What can hang from each mark
Z554: Z551
Z717: Z98 Z554 Z809 Z813 Z836
Z98: Z551
Z813: Z551 Z717
Z551: Z809 Z813 Z836
Z809: Z717
Z976: Z717

In the rows, 128 means zero.
Known rows, with every way that one mark hangs from another
Z976[Z717[Z813 Z836]]: [141 129 143 124 132 124  94 117 143 168 145 156 161 128 111 107 125 156
  77 201 105 137 149]
Z717[Z554[Z551] Z813 Z836]: [144 139 145 141 141 127  92 117 132 153 130 145 151 127 117 106 154 155
 126 252 108 137 127]
Z98[Z551[Z813[Z717[Z554 Z809]]]]: [131 137 170 138 142 131  92  78 130  70  91 135 137 144 124 129 103 112
 148 176 119 130 135]
Z813[Z717[Z554[Z551] Z809 Z836]]: [137 135 170 134 141 135  90  85 126 140  93 133 134 135 137 121 142 143
 148 203 118 142 125]
Z717[Z98[Z551] Z809 Z836]: [158 132 170 158 121 134  69  62 106 135 112 158 149 139 126 126  83 151
 158 198 108 135 138]
Z813[Z551[Z836] Z717[Z98 Z809]]: [113 127 169 132 121 138  80 110 122  86  97 138 153 140 130 134  94 143
 131 197 111 141 136]
Z551[Z809 Z813[Z717] Z836]: [101 124 143  99 151 120  99 114 142  49 122 105 165 140 110 129 141 107
 120 179 132 140 139]
Z809[Z717[Z554 Z813[Z551] Z836]]: [151 140 129 140 133 125  95 141 148 140 119 166 140 124 114 108 144 148
 111 230  95 142 134]
Z554[Z551[Z809[Z717] Z813 Z836]]: [130 134 128 108 147 116 100 131 125  86 101 105 147 147 100 108 179 133
 117 214 132 141 105]
Z554[Z551]: [122 139 146 124 121 123  99 121 107 113 115 126 158 138 116  95 134 143
 127 216 124 118 131]
Z813[Z551[Z836] Z717[Z809]]: [103 126 160 121 129 133  89 126 134  87  97 129 153 133 127 127 108 141
 131 176 118 134 141]
Z551[Z813[Z717[Z98]] Z836]: [119 122 161 118 135 128  84 100 130  69 120 118 162 143 123 129 130 116
 103 197 118 136 134]
Z813[Z717[Z98[Z551] Z554 Z809]]: [143 139 168 149 126 139  85  67 118  83 102 155 138 148 131 132  88 121
 157 200 109 128 130]
Z98[Z551[Z813 Z836]]: [125 126 150 128 139 121  79 119 128  78 118 122 164 138 108 117 128 129
 130 189 121 122 131]
Z554[Z551[Z809[Z717] Z836]]: [132 135 117 109 140 119 101 136 125  99 111 114 149 144 102 104 179 138
 124 218 128 133 106]
Z809[Z717[Z98[Z551[Z813]] Z836]]: [168 135 157 142 131 124  75  87 121 117 115 154 144 143 114 117 128 134
 128 204 107 139 118]
Z976[Z717[Z98 Z809 Z813]]: [148 136 151 144 114 134  95  83 117 144 122 158 150 143 116 117  84 154
  76 214 104 134 147]
Z976[Z717]: [129 132 142 118 119 124 102 118 123 131 119 141 158 140 113 100 115 136
  83 173 115 121 149]
Z809[Z717]: [143 140 119 120 118 119 104 114 125 108 115 135 146 138 115  97 143 121
 102 185 115 112 139]
Z717[Z554]: [134 137 133 134 124 125 100 107 121 104 112 135 152 135 120 106 123 120
 119 196 114 115 151]
Z813[Z551[Z809] Z717]: [ 89 138 148 106 129 124 109 133 130  53 121 138 164 137 111 117 100 123
 142 189 126 137 147]
Z551[Z809 Z813 Z836]: [114 125 133 114 144 118  95 114 128  69 119 107 166 138 103 121 133 119
 118 187 130 136 146]

Rows
[142 139 144 150 114 131  92  72 112 115 125 149 152 137 121 118  85 143
 110 226 108 126 151] | Z717[Z98 Z809 Z813]
[135 129 158 142 144 130  86 101 115 114  74 108 139 142 122 119 146 143
 126 210 123 137 122] | Z717[Z554[Z551[Z813 Z836]] Z809]
[126 133 172 132 124 132  92  60 113  78 100 129 146 146 132 129  92 118
 116 185 120 136 146] | Z551[Z813[Z717[Z98 Z809]]]
[146 134 134 141 137 125  92 106 141 141 140 150 154 123 119 112 134 139
 113 223 103 132 150] | Z717[Z554 Z813 Z836]
[131 133 128 125 123 125  91 138 121  80 109 142 154 145 104 119 127 139
 123 217 112 144 123] | Z813[Z551[Z809[Z717[Z98]] Z836]]
[167 133 130 145 130 129  78 113 127 101 110 149 140 148 114 119 147 126
 129 220 101 124 107] | Z809[Z717[Z98[Z551[Z836]] Z554]]
[162 137 152 161 133 132  75  92 130 130 143 171 154 134 116 122 109 144
 141 248  95 137 131] | Z717[Z98[Z551] Z554 Z813 Z836]
[166 142 146 149 128 127  87  92 118  87  99 151 134 151 112 115 126 117
 125 214 106 129 116] | Z809[Z717[Z98[Z551[Z813]] Z554]]
[165 138 118 136 139 123  96 111 149 147 131 155 139 127 116 107 163 135
 100 222  99 132 135] | Z809[Z717[Z554 Z813 Z836]]
[119 125 168 125 145 129  81  92 136  69 102 120 151 141 121 132 117 124
 139 169 124 130 129] | Z98[Z551[Z813[Z717[Z809]] Z836]]
[137 128 170 134 147 131  89  69 136 114  92 130 136 133 136 132 123 119
 127 170 116 146 148] | Z551[Z813[Z717[Z554 Z809 Z836]]]
[139 133 152 138 133 131  93 144 146 165 123 171 152 126 111 111 114 162
  92 218  95 150 145] | Z976[Z717[Z554 Z813[Z551] Z836]]
[112 127 168 117 145 129  89 102 125  90  89 103 147 141 126 123 145 137
 124 194 130 138 119] | Z554[Z551[Z813[Z717[Z809]] Z836]]
[147 133 159 140 110 135  91  77 104 141 100 149 146 148 122 116  83 146
  91 182 110 131 148] | Z976[Z717[Z98 Z809]]
[158 136 125 138 129 125  81 120 137 100 143 154 153 142 105 115 142 142
 112 241 100 124 110] | Z809[Z717[Z98[Z551[Z836]] Z813]]
[118 128 152 121 139 122  88 129 117 101 105 105 161 139 112 108 156 143
 114 214 127 130 121] | Z554[Z551[Z813 Z836]]
[153 129 161 151 117 133  77  61 106 146 109 147 149 135 133 124  93 147
 131 194 109 137 152] | Z717[Z98 Z809 Z836]
[163 132 158 161 122 136  77  60 110 147  99 150 139 137 135 128 100 140
 134 202 104 140 149] | Z717[Z98 Z554 Z809 Z836]
[130 140 163 131 127 134  96 102 113  96 110 136 147 148 128 114 135 127
 132 238 115 132 117] | Z813[Z717[Z98 Z554[Z551]]]
[154 133 153 154 122 132  80  65 119 149 129 156 152 131 126 124  95 155
 118 224 104 139 151] | Z717[Z98 Z809 Z813 Z836]
